Every row comes from one small tree of marks. The marks that hang from a mark follow it in brackets, in the order of their numbers. Every link used is in the known rows. Which tree was each row made from?
In the rows, zero is written as 128.
Known rows
K_661(K_133(K_662)): [135 125 114 153 189  91   4 140 115 111 116 169 123 121 144 231 153 127
 103  72]
K_193(K_731(K_306(K_102) K_348 K_979)): [172 115 130 124 149 136 169 143 117 197 155  84 143 126 146 123 114 118
 150 135]
K_193(K_731): [142 134 148 110  83 124 111 148 115 118 143 106  93  70 115 119 147 119
 123  87]
K_662(K_133): [151 137 119 149 165  93  75 146 141 133 142 160  96 108 150 164 165 124
  78 110]
K_731(K_193 K_306(K_102(K_662))): [ 80 141  80 144  95 135 134  77 154 100 124 112  87 149 154 120 153 142
  80 139]
K_193(K_731(K_306 K_348)): [176 124 133 137 121 134 117 143 115 164 173  67 112 120 142 114 127 122
 114 137]
K_306(K_102(K_193 K_662(K_133))): [ 44 133 108 110 124 127 112 125 125  57 116 187 135 118 134 148 172 133
 113 112]
K_306(K_102(K_193 K_662)): [ 19 134 120  98  91 132 123 131 114  52 107 189 142 119 121 138 160 132
 131 105]
K_348(K_731(K_306 K_979)): [158 128 156 134 158 117 104 138 139 156 111 169 125 153  91 140  83 128
 152 141]
K_102(K_193(K_731)): [111 134 142 103  72 134 126 127 122  89 134  93 117  76 117  71 154 124
 126  86]
K_348(K_731(K_193 K_306(K_102) K_979)): [135 133 122 136 119 127 163 102 144 149 100 145  98 150  98 144 101 131
 137 144]
K_661(K_133): [133 125 144 144 181  78  23 159 132 121 110 155  91 122 138 172 148 125
 102  82]
K_348(K_731): [119 138 159 127  98 111  92 153 113 109 112 187  93 123  72 165 112 123
 130 121]
K_348(K_731(K_306)): [127 135 146 139 130 114  63 135 134 122 128 172  84 155  83 146 104 130
 116 140]
K_348(K_731(K_193 K_306 K_979)): [170 134 135 145 121 126 154 105 147 150 103 127 109 143 101 128  93 132
 136 147]
K_102(K_193(K_731) K_662(K_133)): [149 130 132 117 126 148  99 115 135  29 130 101 160  71 139  90 164 139
 118 121]
K_306(K_102(K_193(K_731(K_348)) K_662(K_133))): [ 76 127 109 109 119 140 136 128 113  71 131 147 140 108 136 146 170 129
 119 123]
K_348(K_731(K_193 K_306(K_102(K_662)) K_979)): [136 132 124 135 123 135 160 101 143 127  94 149 117 151  99 145  99 135
 142 153]
K_193(K_731(K_306(K_102(K_662)) K_348 K_979)): [174 114 133 123 152 144 165 143 116 174 149  87 162 125 148 125 112 123
 156 144]
K_193(K_731(K_348 K_979)): [200 119 155 120 117 132 187 165  99 183 141  80 163  87 139 125 113 113
 164 120]
K_102(K_193(K_731(K_306 K_348))): [135 127 132 122  98 141 131 124 122 121 155  66 129 110 136  69 140 126
 119 121]

Which tree is each row?
[123 127 144 126 156 117 115 136 136 155 109 188 115 161  87 158  91 126
 154 138]	K_348(K_731(K_306(K_102) K_979))
[ 50 130 116 100  81 130 154 136 105 112 135 141 108 111 120 132 162 119
 125  98]	K_306(K_102(K_193(K_731(K_348))))
[ 91 122 103 146 144 128 130 134 117 171 163 121 134 188 159 130 129 126
 104 161]	K_731(K_306(K_102(K_193)) K_348)
[139 110 120 138 188 141 186 136 122 186 132 123 218 185 173 123  95 130
 164 176]	K_731(K_306(K_102(K_193 K_662)) K_348 K_979)
[118 125 145 121 154 130 118 126 137 121 103 181 140 158  89 139  92 132
 161 146]	K_348(K_731(K_306(K_102(K_193 K_662)) K_979))
[207 116 143 133 149 136 160 147 120 197 157  64 153 118 149 108 105 120
 150 138]	K_193(K_731(K_306 K_348 K_979))
[195 113 137 157 193 122 167 155 125 236 145 105 197 178 175 124  81 123
 152 169]	K_731(K_306 K_348 K_979)
[ 55 131 109 124 139 129  74 113 145  93 135 160 119 161 138 112 142 138
 106 129]	K_731(K_306(K_102(K_193 K_662)))
[120 133 129 127 137 134  90 120 137  32 117 141 173  99 147 106 160 141
 111 128]	K_102(K_193 K_662(K_133))
[117 132 133 112  93 136 106 114 137  99 145  81 109  96 125  58 148 129
 115  99]	K_102(K_193(K_731(K_306)))
[104 132 126 134 148 125  68 118 140  92 124 182  93 159  89 153 122 135
 112 149]	K_348(K_731(K_306(K_102(K_193 K_662(K_133)))))
[116 129 125 113 118 136  87 125 132 108 151 113  92 108 124 117 145 129
 116 110]	K_193(K_731(K_306(K_102(K_662))))
[138 142 125 150  92 125 111 102 143 116 119 128  67 145  94 134 114 134
 100 146]	K_348(K_731(K_193 K_306))
[212 122 106 172 139 136 237 108 137 228 132  44 174 164 191 106  95 129
 130 178]	K_731(K_193 K_306 K_348 K_979)
[142 129  86 146 157 134 187  78 169 152 107 108 140 146 174 120 131 140
 120 146]	K_731(K_193 K_306(K_102(K_662(K_133))) K_979)
[157 122 139 119 117 143 160 126 126 144 144  63 158 109 141  64 124 125
 144 122]	K_102(K_193(K_731(K_306 K_348 K_979)))
[ 65 126 121  97  95 130 175 138 107 129 127 139 128 111 124 129 151 118
 143  99]	K_306(K_102(K_193(K_731(K_348 K_979))))
[162 137 147 132  89 123 182 124 126 137  86 141 118 112  90 146 101 125
 150 129]	K_348(K_731(K_193 K_979))
[ 69 124 125  96 101 146 168 134 104  82 115 147 167 108 128 131 147 127
 155 117]	K_306(K_102(K_193(K_731(K_348 K_979)) K_662))
